(in the rows, 128 means zero)
Known rows, with every step that occurs
zagit -> nava: 117 127 114 126 135 130 132 139 131 122 136 135 139 141 127 128 130 129
 123 145 128 114
kati -> suda -> nava: 113 126 113 128 129 115 130 130 131 126 140 126 125 133 138 134 138 130
 126 144 133 76
nava -> lami -> zagit -> katu -> kati -> suda: 109 120 144 135 123 118 138 109 138 148 143 119 122 132 142 133 141 122
 138 154 135 69
bimar -> nava: 119 124 122 128 140 117 134 107 131 119 136 126 132 126 133 125 126 121
 130 141 124 147
kati -> nava: 115 126 115 125 131 127 127 148 132 118 136 127 129 133 132 128 133 132
 124 144 132 114
supete -> nava -> lami -> zagit: 106 126 142 130 125 124 137 140 135 137 130 125 129 133 126 126 124 124
 132 146 123 118
suda -> nava -> lami: 115 126 130 126 128 122 132 155 133 129 135 123 130 132 137 129 131 128
 131 145 133 89
lami -> zagit -> katu -> kati -> suda -> nava: 109 119 130 133 120 118 130 105 137 137 148 115 107 133 145 136 152 129
 129 153 135 66
supete -> nava -> zagit -> katu -> kati: 106 122 129 130 126 115 140 120 139 141 135 121 129 128 136 127 138 121
 142 147 120 98
nava -> lami -> zagit -> katu -> kati: 112 119 149 133 123 125 136 116 139 142 141 117 120 131 140 128 140 122
 138 153 131 100
kati -> suda -> nava -> lami: 112 127 126 128 128 115 134 147 132 134 137 125 131 133 140 134 132 128
 132 146 137 60
katu -> kati -> zagit: 120 117 123 131 135 118 139 97 134 132 134 127 134 126 133 128 139 125
 140 145 123 128
katu -> kati: 116 122 125 129 134 123 136 117 135 133 138 129 131 129 133 129 140 126
 133 147 127 111
lami -> zagit: 113 125 128 129 129 126 130 122 133 124 138 128 122 136 130 127 130 124
 123 147 128 136
lami -> zagit -> katu -> kati: 113 117 136 133 125 125 133 100 138 135 144 117 113 131 138 128 146 125
 132 152 127 117
katu -> kati -> suda -> nava: 113 123 119 130 129 117 133 120 134 135 142 126 125 131 141 137 146 131
 130 148 135 61
kati -> suda: 113 126 115 129 134 114 135 117 131 130 137 130 132 132 133 132 131 126
 130 143 130 98
bimar -> nava -> zagit -> katu -> kati -> suda: 111 122 126 132 134 106 139 90 134 135 141 123 132 127 147 131 134 116
 141 149 132 91
nava -> zagit -> katu -> kati: 112 121 127 129 128 117 137 118 137 134 139 123 129 131 142 128 139 119
 139 149 129 101
kati -> zagit -> nava -> supete: 119 122 113 126 138 118 137 110 130 121 134 129 140 136 133 126 139 129
 129 148 132 142
zagit -> katu -> kati: 116 118 126 131 130 119 136 105 138 135 142 116 121 125 138 128 146 126
 137 147 125 107
katu -> kati -> nava: 116 123 121 127 130 129 130 139 135 127 138 128 131 131 135 131 142 133
 128 149 134 98
suda -> nava: 116 125 117 126 129 122 129 139 132 121 139 123 123 132 135 129 137 130
 125 143 129 107
lami -> zagit -> katu -> kati -> suda: 110 119 132 135 125 117 135 93 137 140 146 119 115 132 140 134 146 125
 133 152 131 87

Rows
111 130 116 123 128 124 128 161 132 117 133 133 137 140 136 129 126 126
 125 147 136 108 | kati -> nava -> zagit
114 126 124 127 130 135 129 134 131 121 138 135 131 147 127 128 129 128
 117 150 130 124 | lami -> zagit -> nava
114 121 146 131 130 119 134 107 134 129 139 114 120 128 139 124 126 117
 134 147 128 134 | bimar -> nava -> lami -> zagit -> katu
106 125 122 128 127 113 138 129 136 132 133 120 128 130 133 125 130 120
 138 143 119 114 | supete -> nava -> zagit -> katu
111 127 122 125 128 126 131 151 134 126 135 133 138 137 139 131 134 127
 130 151 138 92 | katu -> kati -> nava -> zagit
113 119 123 127 128 119 132 118 138 130 145 113 119 124 146 128 159 133
 132 154 140 103 | zagit -> katu -> kati -> nava -> supete
111 126 125 125 131 128 131 126 132 121 140 131 130 143 133 127 139 129
 117 155 138 134 | lami -> zagit -> nava -> supete
112 119 147 131 118 126 131 130 139 139 144 112 112 132 145 130 146 127
 134 154 135 79 | suda -> nava -> lami -> zagit -> katu -> kati
113 123 122 125 132 122 132 130 136 128 141 124 128 128 142 130 152 134
 128 154 142 109 | katu -> kati -> nava -> supete
111 123 139 129 120 129 128 148 136 128 139 115 118 136 139 127 134 129
 128 151 137 102 | kati -> nava -> lami -> zagit -> katu
106 120 150 134 121 123 140 118 141 148 137 115 120 127 133 127 139 124
 141 151 122 96 | supete -> nava -> lami -> zagit -> katu -> kati
118 126 135 128 139 118 137 124 131 127 133 125 140 126 135 125 120 119
 136 143 128 130 | bimar -> nava -> lami
109 127 120 128 126 114 133 133 133 134 139 132 133 137 145 137 139 125
 132 151 138 54 | katu -> kati -> suda -> nava -> zagit
120 116 118 131 132 112 137 94 134 126 136 115 123 125 135 124 137 124
 140 140 121 140 | kati -> zagit -> katu
120 121 132 130 134 127 140 125 133 137 131 134 150 137 131 129 132 126
 139 149 129 99 | katu -> kati -> zagit -> nava -> lami
110 123 123 131 128 110 139 110 136 139 141 125 130 132 144 133 140 120
 140 150 133 72 | nava -> zagit -> katu -> kati -> suda
114 124 125 128 135 110 135 108 132 121 137 120 130 128 142 124 125 114
 136 144 126 137 | bimar -> nava -> zagit -> katu
115 119 122 129 127 125 130 127 138 129 143 116 120 127 140 129 149 132
 132 149 133 94 | zagit -> katu -> kati -> nava
111 126 117 124 125 120 129 148 134 120 138 122 126 136 141 127 133 126
 130 147 135 104 | kati -> nava -> zagit -> katu
110 127 133 129 131 120 140 145 135 138 129 126 138 128 126 125 124 125
 138 142 121 109 | supete -> nava -> lami
111 119 121 130 127 107 135 101 137 137 149 111 114 124 152 134 163 132
 134 154 141 66 | zagit -> katu -> kati -> suda -> nava -> supete
108 124 142 132 121 122 133 133 135 142 141 126 124 137 143 137 140 127
 131 155 140 53 | katu -> kati -> suda -> nava -> lami -> zagit
110 119 133 128 122 124 129 113 139 129 147 113 110 130 146 129 158 133
 127 159 143 114 | lami -> zagit -> katu -> kati -> nava -> supete
114 128 123 126 138 114 134 120 130 118 133 131 140 132 137 125 118 115
 132 144 128 141 | bimar -> nava -> zagit
113 119 120 132 125 114 133 110 137 138 147 115 115 127 145 135 153 131
 135 148 133 56 | zagit -> katu -> kati -> suda -> nava
109 130 114 126 127 112 131 143 131 125 137 131 132 139 142 135 130 124
 128 147 137 72 | kati -> suda -> nava -> zagit
112 121 133 132 124 114 136 126 137 145 144 114 123 127 147 135 148 129
 140 150 137 40 | zagit -> katu -> kati -> suda -> nava -> lami
